Known rows, with every way that one mark hangs from another
tafer(gevig rakub): [-0.07  0.80  2.17 -1.56 -0.06  1.62 -1.85  0.03  1.29  1.56  2.36 -0.89
 -0.03  6.51  1.30 -0.84]
lali(gevig(sira(fugugib(tafer)) tanof)): [-1.91 -0.19  0.99 -0.42 -5.30  5.06 -1.64  0.09 -0.86 -0.26  0.12  3.49
  2.51 -0.53  4.41 -0.62]
lali(gevig(sira tanof(fugugib(tafer(rakub))))): [-0.33 -1.25  1.57 -3.85 -4.32  6.29 -2.07  1.67 -0.96  0.42  1.54  6.22
  1.91  1.90  5.58  0.55]
rakub(sira tanof(fugugib(tafer))): [ 3.81  0.91  1.11  1.69 -1.87  2.86 -0.90 -1.91 -1.26  1.14  2.65  5.52
  0.84 -1.11  1.36 -0.08]
vina(gevig): [ 0.60 -0.75  0.25 -1.03  1.87  0.78  0.43  0.97 -1.64  0.51  0.92  1.03
 -0.23 -0.54  0.51 -1.83]
vina(fugugib gevig(tanof)): [ 0.62 -2.25 -2.05 -0.92  0.95  2.11  1.51  0.73 -2.29  1.02  0.70  2.33
  2.30 -0.09  2.52 -3.15]
fugugib(tafer(gevig(tanof) rakub)): [ 1.09  1.30  2.60 -0.42 -2.57  3.79 -1.95 -0.21  1.37  1.29  3.22  0.49
  2.36  4.82  2.62 -0.36]
sira(fugugib): [ 0.66  2.03  1.06  1.04 -3.04 -0.23 -0.10  0.37 -0.28 -0.35 -0.67 -1.50
  0.07  1.82  1.05 -0.90]
vina(fugugib(tafer) gevig rakub): [ 5.98 -0.50  0.31 -3.84  0.04  1.53  1.19  1.20 -2.48  2.30  2.78  2.50
  0.20 -2.00  1.05 -4.67]
lali(gevig): [-2.48 -2.18 -0.08 -1.14  1.24  1.80 -0.30 -0.62 -0.48 -0.02 -0.22  1.51
 -0.52 -0.01  1.16  0.01]
lali(gevig(sira(fugugib) tanof)): [-4.31 -1.84 -0.50 -0.15 -3.23  4.48 -1.29  0.71 -1.06 -0.22 -0.87  2.33
  2.60  0.57  4.26 -1.07]
vina(fugugib): [ 1.33 -0.35 -0.99 -1.23 -0.34 -0.27  0.67 -0.77 -0.78  0.77 -0.15  1.17
 -0.05  0.98  0.66 -1.25]
gevig(sira tanof): [-2.31 -1.79 -1.55 -0.15 -1.49  2.90 -0.80  1.09 -0.11  0.09  0.07  2.20
  2.98 -1.22  2.06 -0.22]
sira(fugugib(tafer(gevig))): [ 1.76  3.98  3.92 -0.63 -4.35  1.32 -1.38 -0.95  0.00  0.17  1.60 -0.72
 -0.52  3.99  0.72 -0.95]
rakub(sira(fugugib) tanof): [ 1.44  0.67  0.13  5.05 -1.37  1.76 -1.16 -2.27 -0.42  1.60  1.56  0.92
  2.10  0.65  1.83 -1.97]
rakub(sira(fugugib(tafer(gevig))) tanof): [ 2.46  2.70  2.88  3.26 -2.56  3.14 -2.30 -3.45 -0.05  2.19  3.77  1.83
  1.44  2.84  1.60 -1.94]
lali(gevig(sira tanof(fugugib(tafer)))): [-1.75 -1.64  0.64 -3.65 -3.55  5.65 -1.06  1.07 -1.75 -0.67  0.36  6.79
  1.39 -1.31  3.69  0.77]
fugugib(tafer(rakub(sira))): [ 3.77  1.61  2.74  1.62 -2.57  1.84 -2.63 -1.86  0.93  1.89  3.83  2.70
 -0.05  0.45  1.84 -0.43]

Rows
[ 2.22 -2.14 -0.23 -0.49  2.59  1.88 -0.35  0.86 -1.83  2.35  3.47  2.23
  0.01 -3.52  0.09 -4.34]  vina(gevig rakub(sira))
[-1.72  1.00  1.69 -0.71 -4.44  4.30 -2.84  1.36  0.78  1.38  1.79 -0.10
  3.06  7.01  4.36 -1.92]  tafer(gevig(sira(fugugib) tanof) rakub)
[ 2.17  2.93  2.48 -0.83 -5.94  1.58 -1.77  0.32 -0.43  0.10  0.42  1.79
  0.39  0.04  2.10 -0.70]  gevig(sira(fugugib(tafer)))
[ 0.72  1.30  3.46 -1.87 -5.37  4.12 -2.97  0.15 -0.20  1.14  1.47  2.80
  0.35  3.23  4.97 -0.89]  lali(gevig(sira(fugugib(tafer(rakub)))))
[ 2.55  1.26  1.12  5.07 -2.04  2.41 -2.08 -1.80  0.48  2.53  2.63  0.59
  2.62  3.89  3.62 -2.31]  tafer(rakub(sira(fugugib) tanof))
[ 3.01  1.57  2.75  0.20 -0.39  3.43 -1.93 -1.47  1.20  2.55  3.94  0.83
  2.09  5.89  2.39 -0.75]  fugugib(tafer(gevig rakub(tanof)))
[ 3.55 -0.16  0.49 -4.10 -1.19  2.29 -0.55  0.23 -2.53  1.81  2.06  5.37
 -0.09 -1.30  2.26 -2.89]  vina(fugugib(tafer) gevig(sira))
[-0.50  0.26  2.11 -0.56 -6.11  5.71 -2.72  0.77 -0.11  0.84  1.29  2.94
  2.87  2.69  6.21 -0.87]  lali(gevig(sira(fugugib(tafer(rakub))) tanof))
[ 3.75  1.20  1.17 -0.36 -1.97  2.14  0.35 -0.22 -1.25  0.29  1.06  3.39
  1.29  0.48  1.47  0.56]  rakub(tanof(fugugib(tafer)))
[ 0.04  0.31  2.23  0.35  0.24  2.27 -3.10 -1.79  1.29  2.39  4.06  1.17
 -0.35  4.91  1.20 -1.33]  tafer(gevig rakub(sira))
[ 3.28  2.39  4.33 -2.21 -3.09  3.19 -2.93 -1.22  0.06  1.61  4.58  4.17
 -1.46  4.84  1.68 -0.39]  tanof(fugugib(tafer(gevig rakub(sira))))
[ 2.18  0.82  1.65 -2.64 -5.64  4.38 -1.86  2.30 -0.45  0.43  1.82  4.79
  2.46  2.05  4.34  0.45]  gevig(sira tanof(fugugib(tafer(rakub))))
[-0.20  0.75  1.50 -0.33 -1.58  3.03 -1.05 -0.77  0.46  0.24  2.11  0.99
  1.81  1.59  0.78 -0.16]  fugugib(tafer(gevig(tanof)))
[ 0.88  1.84  1.10  0.70 -6.56  3.22 -1.45  0.74 -0.39 -0.30  0.36  1.95
  2.96 -0.60  3.19 -0.70]  gevig(sira(fugugib(tafer)) tanof)
[ 2.46  0.13  0.46 -0.12 -0.81  2.41 -0.13  0.98 -0.38  1.26  1.19  1.88
  1.94  4.80  3.00 -0.17]  tafer(rakub(tanof(fugugib)))
[ 3.36 -2.06 -0.83 -2.33  2.42  2.85  1.77  3.00 -3.00  1.89  1.92  2.55
  1.80 -0.31  1.38 -3.58]  vina(gevig rakub(tanof(fugugib)))
[ 1.93  2.01  2.25  2.88 -3.57  1.17 -2.37 -0.85  0.52  1.58  2.12  0.08
  0.23  3.41  2.75 -1.95]  tafer(rakub(sira(fugugib)))
[ 5.28 -0.06  0.65  0.33 -1.32  3.34 -0.37 -0.48 -1.49  2.24  3.56  4.70
  1.52 -2.62  0.90 -2.03]  vina(rakub(sira tanof(fugugib(tafer))))
[-1.68 -1.18 -0.96 -2.23 -3.00  3.23 -0.40  2.33 -1.39 -0.59 -0.37  4.03
  2.12 -0.18  2.31  0.37]  gevig(sira tanof(fugugib))
[ 0.59  2.90  2.56  0.66 -4.85  2.91 -1.12 -0.42  0.09 -0.13  1.39 -0.48
  2.15  3.45  1.98 -1.03]  sira(fugugib(tafer(gevig(tanof))))
[ 3.69  2.31  1.75  4.96 -3.33  2.29 -1.53 -2.88 -0.39  1.61  2.48  2.19
  2.02 -0.46  2.07 -1.51]  rakub(sira(fugugib(tafer)) tanof)
[ 1.26  0.12  1.69  0.20  0.26  3.89 -2.19 -1.29 -0.13  2.58  4.16  3.46
  1.03  6.45  2.51 -1.26]  tafer(gevig rakub(sira tanof(fugugib)))
